What can hang from each mark
X: C H K M
K: T X
J: C M
B: C H M
T: M
C: B T
H: B J T

Every row comes from one small tree of marks. The marks that hang from a mark follow it in brackets, in alphabetical order. Every link used is in the known rows. Which tree was each row made from?
Known rows
K[T X[C H[B J] M]]: [ 16.7   2.6  -9.6 -37.4  -4.1   9.0 -42.7 -17.1  37.1 -10.8   3.9 -31.0
 -28.4  -4.8 -26.8 -23.4  44.9 -47.7  -5.1 -11.2  -0.9 -24.9]
K[T X[H M]]: [  3.1   6.6   5.9 -35.1  -5.1  13.8 -18.3  -4.4  15.1 -11.3  12.6  10.5
 -15.7  -9.9 -42.6 -13.3  24.2 -26.6 -13.8   2.0   7.0 -14.8]
C[B[H M]]: [ 26.5   0.0  15.6   0.2   1.2  -3.4 -35.5  15.0   0.8 -16.1  17.7  -5.5
   1.5  -9.4   7.1 -23.5   0.9   2.8 -22.2   7.0 -11.1  20.2]
K[T X]: [  9.0  10.6 -18.4 -13.5   7.2  12.2  -2.4   7.2   8.3  -5.6   3.6  12.1
  -9.2  -2.0 -17.0   3.1  10.4 -19.3   7.0  -1.3  -6.5 -13.6]
H[J]: [ 23.5   1.3 -17.2  -9.0  -1.8  18.3  -1.9  -9.3  15.7   2.8   1.4 -16.4
 -12.9   8.6  22.6   4.2  11.8   1.0  26.4 -13.9  -0.3  -6.0]
C[T]: [ 22.5   5.0  -8.1  -9.7 -20.9  24.2   2.1 -21.2   9.6  -8.0   0.6 -10.0
 -11.0 -17.0  -1.0 -12.5  -3.0  -1.6   7.5  -4.3  -2.3  -7.1]
J[C]: [ 16.9  18.3 -13.5   2.3  -0.4  12.2   2.1 -21.5   6.0  -4.0  31.0   2.6
 -13.8   1.9  -9.7   3.4   9.4  -3.4  14.1  -2.9   0.1   2.7]
K[T[M] X[H[B]]]: [ 20.0  19.9 -32.0 -21.1  -9.8   4.1 -45.7  11.9  32.9 -10.7  14.4 -16.4
 -13.3   1.1 -30.8  -6.5  37.9 -31.8 -11.2  10.6   4.5 -12.3]
B[H]: [ 16.8   6.8   8.3  -4.5 -11.3   7.9 -17.9   6.0   4.0  -6.1   5.5  -3.0
  -3.2   9.5  21.1  -7.3   4.1   6.7  -6.7  -2.4 -10.1  -1.3]
C[B]: [ 23.2  -3.5 -11.9   5.7 -11.2   9.9 -10.0  -5.3   9.5  -5.3  23.7   7.8
 -13.0 -16.8 -10.1  -8.0 -19.4   3.3   2.7  -1.9  -0.6   5.2]
K[X[C[B[M] T]]]: [ 28.6  -0.4   3.2  -7.3  13.4   7.0 -25.4 -23.2   9.4 -24.4  -0.6 -17.3
 -19.4 -42.6 -17.8 -35.7   8.5 -29.6  -3.9   5.4   6.0   5.6]
K[X[C H[J T]]]: [  9.8   7.9   9.2 -22.8   5.3  23.1 -44.7 -31.9  32.8  -6.2 -23.0 -46.3
 -39.0  -0.7   7.5  -2.1  38.2 -39.6  28.4 -19.6  23.6 -21.9]
J[C[B[H] T] M]: [ 28.3  -8.3  14.2  -1.8  -3.0   1.4 -26.4 -32.4  -3.8  -8.0  40.5 -23.3
  -5.9 -21.7 -18.7 -35.9 -22.0 -15.5  11.6   7.9 -15.0   0.3]
C[B T[M]]: [ 33.0   4.7 -20.5  -3.7 -15.4  16.0 -20.8 -20.8  12.1 -12.0  17.7 -11.9
  -8.7 -36.1 -12.9 -22.4  -6.3   0.1   4.0   9.9  16.7   3.5]
B[C]: [ 25.7  21.7  -9.3   3.9  -9.3  15.4  -8.7  -7.1  23.5 -12.1  -6.9   2.5
 -17.4   4.4  13.4   3.3  13.9  11.8   2.4   0.0   4.9  -3.1]
K[T]: [  7.9  12.7 -19.7 -12.6 -11.4  20.8  -1.2   3.1   9.4  -4.2  13.4  13.3
  -6.5  -8.3 -14.7  -0.4   4.1  -3.1  -0.5  -8.1  -5.4  -6.9]
C[B[H M] T]: [ 32.3  -5.8  22.1  -5.9  -7.9   4.4 -34.1  -1.1   1.3 -20.1   6.5 -20.1
   0.4 -23.2   1.5 -37.7  -2.6  -5.7 -19.1   6.8 -12.3  13.3]
X[C[B T] K M]: [ 17.1  -2.6  -2.5  -6.0 -19.4  25.9  -6.4 -54.7  10.8 -24.9  23.1  -5.2
 -20.9 -74.4 -24.5 -48.5 -13.6 -11.2  -2.5 -11.8  10.6 -10.7]
X[H[T]]: [  5.7  16.8   9.7 -15.4 -25.5  26.1 -32.3 -17.6  25.2  -6.9   1.7 -21.0
 -23.7  -5.9  -6.6   2.8  13.1 -10.8   1.4 -11.6  14.2  -7.1]
B[C H M]: [ 29.2  25.1  18.3  -1.7   2.9   1.9 -33.5  13.1  15.4 -23.2 -12.4 -10.7
  -2.8  11.7  31.0 -12.3  33.2  11.0 -22.4   8.6  -5.2  13.0]
B[M]: [ 18.9  17.5  -7.7  -8.7   1.0  11.0  -5.4   2.8   7.6 -12.9  13.7  -1.8
  -2.6  -7.8   6.0  -4.8  17.9   4.9 -10.8   1.6   0.2  16.3]

Which tree is each row?
[ 16.3  20.1  -7.4 -14.8 -13.3  22.9 -53.7 -31.5  45.0 -20.2  -0.7 -69.1
 -28.6 -27.3  13.6 -20.6  47.2 -33.0   4.9 -27.6   5.9  -7.8]	X[C H[B[M] J T] K]
[ 18.7 -10.9  10.1  -6.8  -0.2  12.3 -29.4 -31.0  10.3 -15.6  16.8 -19.8
 -15.9 -36.4  15.5 -40.9   4.4  -7.5   5.7 -18.8   2.1 -10.3]	X[C[B[H[J]]] K M]
[ 20.7 -12.4  -5.2 -13.3  16.8   7.2 -33.1 -13.1  18.9  -0.8  20.6 -15.2
 -27.4   3.9 -43.7  -9.2  19.4 -44.0  32.5  -7.6   3.5 -12.2]	K[T X[H[J[C[B]]]]]
[ 32.8   1.6   0.9  -4.0 -15.0   8.4 -39.5  -9.0   5.5 -14.5  11.1 -18.9
  -1.9 -24.4   2.4 -31.5  -3.0   0.4  -6.7  13.1   6.4   2.1]	C[B[H] T[M]]
[ 18.3  12.8 -11.5 -23.3  -3.6   0.3 -40.2  19.1  28.2 -16.8   9.6 -17.6
 -11.3   1.6 -31.9 -12.6  37.4 -36.8 -23.4   4.6 -14.7  -0.4]	K[T X[H[B[M]]]]
[ 21.1  31.3  -1.6  -8.8  12.5  10.4 -45.6 -25.2  13.5  -4.7  10.2 -48.3
  -9.7  13.0  29.5   3.1  42.6 -12.2  25.5  -2.0  14.4  -3.4]	B[H[J[C] T[M]]]
[ 24.8   1.1  -3.4 -28.3  -3.9   4.3 -40.6 -26.3  38.6 -11.1   2.6 -39.1
 -32.1   0.3  -7.3 -21.6  40.8 -39.1  -0.6  -7.2   4.5 -18.2]	K[X[C H[B J] M]]
[ 16.7  19.0  -7.7 -24.4   8.0  18.7 -47.9 -17.8  32.0  -4.5 -13.6 -47.8
 -24.5   5.3  10.7   7.6  46.3 -27.7  29.2  -2.0  32.8 -14.9]	K[X[H[J T[M]]]]
[ 43.1  12.2 -20.2  -9.5   0.7   5.1 -18.6 -28.5  22.9 -12.4  15.0 -55.0
 -10.6  -1.0   2.0 -16.9  34.6 -25.7  13.8  -3.4 -20.4   3.9]	H[B[M] J[C[T]]]
[ 23.7  -7.9  28.8 -15.0   0.3   2.7 -35.8 -30.3   4.0 -23.5   1.0 -12.8
 -17.6 -35.9 -14.4 -47.9  -1.0 -27.0 -15.4   7.2   0.4 -11.2]	K[X[C[B[H] T] M]]
[ 22.5   0.5 -13.2   4.7   6.6   1.0  -8.6 -28.1   2.2  -1.8  58.9  -1.6
 -12.1 -19.5 -29.1 -12.8 -21.0  -8.1  18.7   5.0  -3.2   8.8]	J[C[B] M]
[ 24.3   4.4   4.0  -3.8   9.1   5.9 -19.5 -14.4   5.8   0.4  12.8 -25.8
  -9.5  26.3  24.1  -3.2  23.8  -7.7  25.8  -9.5 -10.1  -4.2]	B[H[J[C]]]
[ 19.8  -1.0  -8.3   3.9  10.3   4.5 -19.8 -15.5  11.5 -11.7   9.5   3.4
 -26.0 -22.6 -13.4 -14.9  -5.1 -20.3   7.5  -1.2   8.3  -4.3]	K[X[C[B]]]
[ 22.5  -6.9   3.2 -16.8   4.6   6.0 -21.3  -4.8   5.9   4.4  11.4 -31.4
  -1.0  13.3  35.1 -12.0   4.2  -1.5  22.2  -6.2 -13.1  -6.6]	B[H[J[M]]]
[ 15.2  16.9 -10.4 -12.3  13.1  15.5 -15.2 -44.1  14.1   3.5  27.4 -44.5
 -17.2  -1.0   7.5   6.3  12.4 -19.9  44.4 -10.9   1.8  -7.4]	H[J[C M] T]
[ 15.5   1.8  10.2 -20.6 -30.4  31.2 -24.4 -35.5  21.9 -13.2  -3.7 -22.4
 -29.3 -24.8 -16.5 -29.7  14.7 -18.0  -0.6 -12.5  17.2 -10.9]	X[C[T] H]
[  7.8  -5.9  -5.0 -36.4  13.8  17.0 -31.8 -18.1  22.2  -0.4   4.9 -28.8
 -25.8  -6.3 -18.3 -18.7  28.6 -42.8  27.5 -12.7   9.9 -22.1]	K[T X[C H[J[M]]]]
[ 29.2  -4.7   9.3 -16.9   6.4   9.6 -18.8 -36.9   2.3  -0.1  18.7 -47.1
  -5.8   4.3  14.5 -24.1   9.3 -18.3  35.6  -4.2 -15.3 -10.5]	B[H[J[C[T] M]]]
